Every row comes from one small tree of marks. The marks that hang from a mark follow it in brackets, in the order of their numbers. Every link used is in the known rows. Which tree was each row made from?
In the rows, 128 means zero.
Known rows:
K_848{K_123{K_343{K_73} K_574} K_338}: [108 192  47 162  77 180 104 112  76 106 168  71 127 153 123 156  91 187
  72 114 177 137 191 126 154 137 129 224  84 128 133 107 166  99 102 163
  99 142  87 174 100 104 173  87 143 150 100 145  76 149 113 141 142 136
 164 114  93 192  96 149 105 125 127  58 157 124]
K_123{K_343{K_73} K_574 K_848}: [116 189 100 119 170 199 102  97  67  86 142  66 144 156 130 135 147 174
 114  79 175 142 187 132 156 172 119 174  60 106 136  95 176 117 111 152
  99 132 153 132 141 127 156 105 157 133  87 146  60 152  95 103 178 115
 151 106  98 170 101 152 128 115 148  93 139 108]
K_338{K_343{K_123}}: [149 124 135 116 129 149 129 117 105 159 116 115 141 129 103 130 112 119
 129 126 120 114 139 117 132 168 107 163 110 115 121 103 133 116 115 136
 129  97  96 129 132 115 144 129 139 132 146 106 126 154 109 147 155 116
 143 115 103 114 136 139  93 172 111  75 149 121]
K_123{K_343 K_574{K_338{K_848}}}: [102 161 105 160 129 163 112 121  80 113 179 105 143 123 100 151 138 142
  73  85 181 126 234 123 152 177 124 168  86  94 122 100 187  93 151 132
 120 105 136 116 108  99 104  83 149 100 115 134  95 154 144 123 174 146
 163 165  87 145  87 171 132 133 144 110 118 140]
K_338{K_848}: [113 149 100 139 121 108 141 124 117 127 128 140 125 125 117 131 114 109
 126 102 152 115 177 128 125 125 114 138 139 107 136 108 142 113 140 149
 132 105 130 130 119 118 102 139 143 123 137 137 126 152 107 142 127 134
 116 148 120 144 114 143 145 118 138 131 129 136]
K_343{K_73 K_123}: [123 154 112 110 130 125 111 120  93 161 116  96 119 129 118 122 121 164
 142 105 147 138 173 115 143 148 141 163 116 125 142 121 117 149 107 130
 149 122 121 180 126 152 160 134 137 143 136 120 118 141  98 134 163 124
 139 100 109 152 120 109 117 146  96 104 134  89]
K_343{K_123{K_574 K_848}}: [142 174 158 102 147 180 121 107  88 124 167  79 112 117 104 126 110 151
 163  64 155 128 162 124 153 187 113 174 109  95 110 109 132 106 127 124
 104  95 128 124 134 141 158 126 138 126 101 151  61 165 125 115 176 156
 144 120  64 166 126 163 106 151 135  71 128 110]
K_574{K_338{K_343{K_73} K_848{K_123}}}: [124 166  33 156  96 112 124  76 107 189 135 133 148 123 103 149 128 118
  77  98 138 123 211 116 139 161 118 151  94  98 156 101 163 136  92 184
  96 136 124 166  81  74 132  96 132 128 138 136 111 164  96 178 150 140
 178 136 127 182  87 123 129 103 116  73 152 111]
K_338{K_343{K_73} K_848{K_123{K_574}}}: [117 184  26 128  83 133 103  82  95 137 135  87 158 136 107 129  96 146
  84  76 154 116 242 123 159 162 106 198  76  99 133  85 172  83  99 186
  84 129 102 160 108  76 141 107 166 163 129 126  91 173  91 165 156 133
 163 115 116 219 115 147 136 106 141  52 164 116]
K_338{K_343{K_73} K_574 K_848{K_123}}: [114 160  55 161 101 124 112  98  94 155 137 106 169 142 104 133 116 150
 101  91 141 124 183 132 136 148 123 186 111 105 160 106 163 116 113 209
 101 127 107 159 105  76 159 122 195 143 128 134  86 175  46 167 134  93
 159 131 160 217  85 132 130 104 100  50 171 112]
K_574{K_338{K_343{K_73}}}: [129 114  66 142 138 133 116  94 106 178 103 134 160 128 123 135 152 132
  73 128 130 145 158 117 144 160 123 150  71 133 148 112 139 153  95 138
 103 156 145 156  78  95 118 103 126 135 147 125 134 126 102 146 162 119
 185 127 131 134 111 103 129 126 105 102 145 102]
K_990{K_574{K_338{K_343{K_73}}}}: [107 103  90 133 133 131 120  88 124 189 116 133 200 137 126 147 146 128
  80 149 139 134 163 109 137 160 117 142  27 134 142 102 166 150  80 140
 118 185 124 130  69 109 114  97 130 119 141 141 158 120 101 154 157 107
 189 125  95 138 113  90 106 108 103  88 156 120]
K_848{K_123{K_343 K_574{K_338}}}: [137 173 112 149  88 199 107 112 104 105 205  83 142 130 101 160 132 168
  76 103 139 124 199 118 158 173 141 163  77 103 119 121 191 119 132 143
  90 122 118 129 132  94 165  63 127 101 106 136  75 139 168 134 165 157
 183 136 105 158 100 163 111 124 132  82 126 130]
K_343{K_73}: [112 140  91 119 126 117 115 114 114 141 109 118 130 134 144 123 128 147
 119 126 138 146 152 128 136 124 134 140 111 144 154 131 126 143 110 135
 131 152 136 153 114 131 143 123 128 141 127 122 127 124 100 121 136 109
 140 115 135 152 112 100 137 117 112 129 127  98]
K_990{K_574{K_338{K_343{K_123}}}}: [132 112 163 129 118 141 132 114 119 199 151 136 175 115  97 155 114 113
 115 142 134 105 159 103 131 189 117 158  53 109 121  96 161 139  98 116
 132 124  96 116  96 116 121 110 136  93 143 145 147 134 128 163 171 127
 171 138  62 112 119 116  75 148  89  54 148 129]
K_574{K_338{K_343 K_848}}: [129 130 101 158 136 114 143 106 116 174 128 165 168 122 107 151 134  84
  86 102 142 125 183 116 126 165 107 140 102  98 138  94 153 113 118 148
 109 117 140 123  88  82  82 108 138 119 146 128 132 154 123 158 150 140
 162 159 115 122 101 141 127 129 133 111 140 131]
K_73{K_343{K_123{K_574 K_848}}}: [175 133 148 102 155 177 116 109  89 102 176  67 138 146 108 138  96 137
 175  47 166 135 141 137 159 182 121 199 107  66 122 101 117 122 118 121
 101 108 105 140 161 122 149 138 152 101 105 146  49 172 144  98 178 160
 142 116  55 147 132 176 111 128 146  82 124 106]
K_848{K_123{K_574} K_338{K_343{K_73}}}: [122 158  38 144  72 150 113  92  95 150 125  90 141 138 117 143  84 158
  81 121 149 135 187 126 146 150 118 228  83 135 114 103 150 101  75 167
  72 156  79 168  74  86 161  94 144 179 115 140  96 151 101 159 142 142
 183 103 115 208 126 136 104 129 122  39 175 118]
K_338{K_574 K_848}: [106 124 135 159 130 110 129 147  93 125 160 123 139 124 111 130 124 135
 127  94 165 123 156 134 124 126 125 154 145 107 146 125 142 106 157 155
 137 117 135 128 115 104 111 140 191 129 129 153 106 160  87 132 126 110
 123 164 152 172  94 146 138 124 116 103 129 123]
K_574{K_338{K_343 K_848{K_123}}}: [146 143  74 164  88 131 143  96 125 159 157 145 150 116  92 156 112  97
  86 104 130 117 194 116 128 165 111 143 107  92 132  99 162 117 114 178
  98 108 105 131  93  66 113  97 133 114 142 132 116 168 126 183 139 158
 174 152 119 147 105 154 122 123 128  78 149 131]

Which tree is each row?
[111 176 112 127 140 157 120  98  61 135 150  79 107 124 117 130  93 180
 135  80 191 149 178 123 154 178 117 220  97 109 128 102 120 125  98 126
 101 140 113 170  80 144 158 123 140 156  93 165  57 169 101 134 172 152
 164 117  57 195 113 137 101 141 118  62 143  84] -> K_343{K_73 K_123{K_574 K_848{K_338}}}
[125 101  97 137 148 143 111 121  91 150 107 112 163 145 130 122 141 161
  98 123 130 135 126 136 136 140 119 178  89 133 153 121 139 130 111 155
 107 158 131 147  99 104 149 131 183 156 134 123 108 141  62 126 152  68
 157 121 164 161 106 117 117 134  93  77 160  96] -> K_338{K_343{K_73} K_574}
[126 129 121 128 139 144 104 125  68 173 118  94 157 143 113 118 135 171
 127 105 141 138 147 129 153 154 127 209  92 121 142 116 137 140 114 152
 122 120 117 168 117 113 166 127 194 150 139 117 102 160  58 132 169  74
 154 117 148 170 103 118 102 155  75  49 154  93] -> K_338{K_343{K_73 K_123} K_574}
[120 143  87 139 127 123 119  98  78 203 111 132 149 123 103 143 132 119
  99  87 164 126 220 114 145 189 110 177  92 103 156  91 145 146 103 152
 133 107 132 173  88  97 124 119 150 126 156 120 112 171  89 162 184 133
 175 136  97 157  94 126 117 144 105  86 143  93] -> K_574{K_338{K_343{K_73 K_123} K_848}}
[141 171 143 143 162 206 123 105  84  96 182 101 145 132 113 151 150 147
  95  87 161 139 172 121 150 191 118 150  68  93 114 107 188 119 127 128
  88 120 161 109 124 111 134  85 135  97  86 155  58 147 152 105 183 152
 170 148  85 133  97 175 115 141 152  92 123 116] -> K_123{K_343 K_574{K_338} K_848}
[113 159 110  95 127 154  93 118  77 141 135  62 105 129 112 118 110 177
 141  84 163 134 208 119 170 160 136 199  95 120 129 126 128 116 119 123
 129 131 123 166 116 142 172 115 150 152 122 121 100 154 110 116 173 132
 154 108  91 183 122 127 121 157 106  85 126  91] -> K_343{K_73 K_123{K_574}}
[121 192  92 161  93 151 134 117 106 105 167 103 134 139 100 154 109 128
 102  95 150  98 192 128 122 138 112 129 126  88 129  92 184 114 130 190
 125  74 104 128 163  92 147 117 155 102 119 134  92 163 117 156 130 137
 129 138 118 143 102 171 125 115 136  91 146 149] -> K_338{K_848{K_123{K_343}}}
[141 118 134 181 152 158 162 114  86 133 143 130 156 139 113 140 113 123
 104 125 145 140  86 136 103 150 103 196 121 116 128 105 135 124 114 162
  83 129 109 123  75  94 122 142 175 143  93 174  65 164  86 140 134 102
 146 156 128 158 104 153  84 136 121  46 167 114] -> K_123{K_848{K_338{K_343 K_574}}}
[134 150 177 168 141 160 149 137  69 146 176 109 117 120 103 137 107 156
 152  84 163 144 110 132 111 150 125 203 144 106 132 121 116 142 130 136
 122 112 112 141 101 128 153 147 162 128  96 176  42 175 100 135 142 127
 138 155  90 171  96 152  81 153 104  59 136  98] -> K_343{K_123{K_848{K_338{K_574}}}}
[114 173  69 113 130 133 100  94  65 161 117  82 145 133  98 125  97 146
 116  66 173 125 247 117 164 185  99 220  84 102 131  83 155  78 114 154
 114 110 110 153 103 109 135 121 186 165 143 111 107 173  82 150 189 119
 159 119  89 189 110 143 120 144 122  55 157 106] -> K_338{K_343{K_73 K_123{K_574}} K_848}
[124 187  68 143 106 167 112 112 100 117 142  84 139 156 121 142 130 175
 103 121 144 123 169 128 143 132 143 145  99 125 149 108 167 152 109 172
 120 114 114 160 159 116 188 103 125 134 116 116  91 139 100 146 141 113
 151 101 127 153 106 128 119 113 118  92 145 120] -> K_848{K_123{K_343{K_73}}}
[125 180 102 140 173 198 115  84  63 109 155  84 147 143 122 145 153 172
  94  76 172 148 199 124 163 194 126 156  47 103 139 101 187 142 107 133
  92 140 168 139 103 116 150  83 137 117  88 162  50 145 124 110 185 131
 182 137  82 164  87 151 118 123 138  99 120  93] -> K_123{K_343{K_73} K_574{K_338} K_848}
[106 166 113 177  96 147 140 113 113 142 197 129 182 128 100 179 115 121
  83 105 164  96 212 113 121 154 131 127  71  95 126  82 208 128 123 166
 136 114 105 117 131  98 123  89 137  73 115 167 113 153 134 165 142 144
 153 162  70 150  82 148 104  97 127  76 145 153] -> K_990{K_574{K_338{K_848{K_123{K_343}}}}}
[125 184 102 138 173 177 120 100  85 106 127 100 140 161 136 134 155 150
 119 102 160 132 139 135 131 148 124 132  84 107 151  96 163 149 101 161
 110 123 152 146 141 128 156 124 145 130  98 144  67 149  94 123 154 102
 132 115 112 138 100 130 125 112 146 110 141 112] -> K_123{K_343{K_73} K_848}
[132 149 120 149 133 191 110 126  94 114 172  98 132 127 110 156 138 157
  85 108 157 129 192 120 155 168 133 163  69 115 121 119 176 110 136 117
 115 128 146 116 113 108 134  81 132 107 116 140 101 132 167 112 177 144
 175 148 101 139  99 155 113 152 131 109 120 128] -> K_123{K_343 K_574{K_338}}
[122 162 140 159 146 160 137 122  49 156 154  95 107 127 117 132 119 172
 144  83 180 155 133 132 122 148 132 210 125 114 155 123 112 160 109 145
 117 132 111 184  85 137 168 149 173 152  91 172  52 172  71 127 149 111
 149 139  98 199  80 125  95 140  83  55 147  66] -> K_343{K_73 K_123{K_848{K_338{K_574}}}}
[131 172 134 111 158 169 111  82  70 165 163  76 116 116 116 133 139 161
 132  52 173 152 205 113 177 205 128 184  72  88 137 118 140 143 108 108
  99 144 154 165  98 139 171  96 132 122  99 152  51 157 123 113 197 164
 183 123  68 188 102 120 116 139 110  77 116  66] -> K_343{K_73 K_123{K_574{K_338} K_848}}
[113 142 101 142 133 130 115 114  57 178 129 104 148 137  99 127 122 145
 120  74 160 124 191 128 136 157 116 213 105 106 162 100 143 119 123 170
 133 104 115 167 108 106 144 137 200 145 145 124  92 182  41 152 164  84
 141 139 127 188  88 130 115 147  85  52 151  98] -> K_338{K_343{K_73 K_123} K_574 K_848}
[118 119 124 122 138 143 126  99 102 210 130 119 187 132 107 151 127 127
 105 129 144 132 183 102 139 192 121 167  32 124 134  99 155 157  85 130
 134 148 113 138  80 124 136 106 139 114 145 143 140 138  92 160 183 114
 185 123  64 128 110  90  81 148  78  60 147 110] -> K_990{K_574{K_338{K_343{K_73 K_123}}}}
[150 132 181 126 156 166 152  93 109 189 163 131 176 119  92 159 132  95
 129 105 143 116 149 107 125 208 108 143  46  93 119  83 164 156  95 129
 110 127 112 108 105 114 129 118 128  86 123 172 108 158 124 152 180 133
 174 138  51 116 116 126  70 136 108  48 150 123] -> K_990{K_574{K_338{K_343{K_123{K_848}}}}}
[105 166  79 119 135 177  94 121  77  95 139  68 144 158 128 132 134 188
  97 103 171 137 203 131 161 146 128 173  68 124 135 110 171 101 120 144
 115 134 136 139 132 127 161 100 166 150 110 126 106 135 113 107 171 106
 151 115 106 161 104 137 125 119 130 100 133 120] -> K_123{K_343{K_73} K_574}
[110 143  49 136 140 113 115  90 100 152  85 130 156 146 121 131 124 120
  98 110 154 129 189 124 127 148  97 159  97 115 147  82 148 104 103 171
 112 121 122 157 100  93 102 133 163 152 143 117 126 153  66 154 142 101
 140 123 127 154 105 135 139 117 132 102 155 119] -> K_338{K_343{K_73} K_848}
[124 157 114 122 113 146 112 118  83 143 149  98 141 122  88 126  96 128
 121  81 158 116 227 117 149 192  92 210  98  92 106  87 156  64 129 140
 116  84 104 126 125 104 125 122 180 140 143 119 111 178 116 147 175 133
 147 132  75 165 126 171 111 156 133  54 148 134] -> K_338{K_343{K_123{K_574}} K_848}
[120 189  64 122  94 177  83 105  91  98 163  55 137 156 116 142 120 190
  92 101 162 118 212 121 167 149 140 182  76 116 135 107 178 107 112 169
  99 133 114 159 145 109 189  86 150 144 108 119  79 145 121 129 159 123
 158  99 111 194 108 142 115 114 131  71 145 122] -> K_848{K_123{K_343{K_73} K_574}}
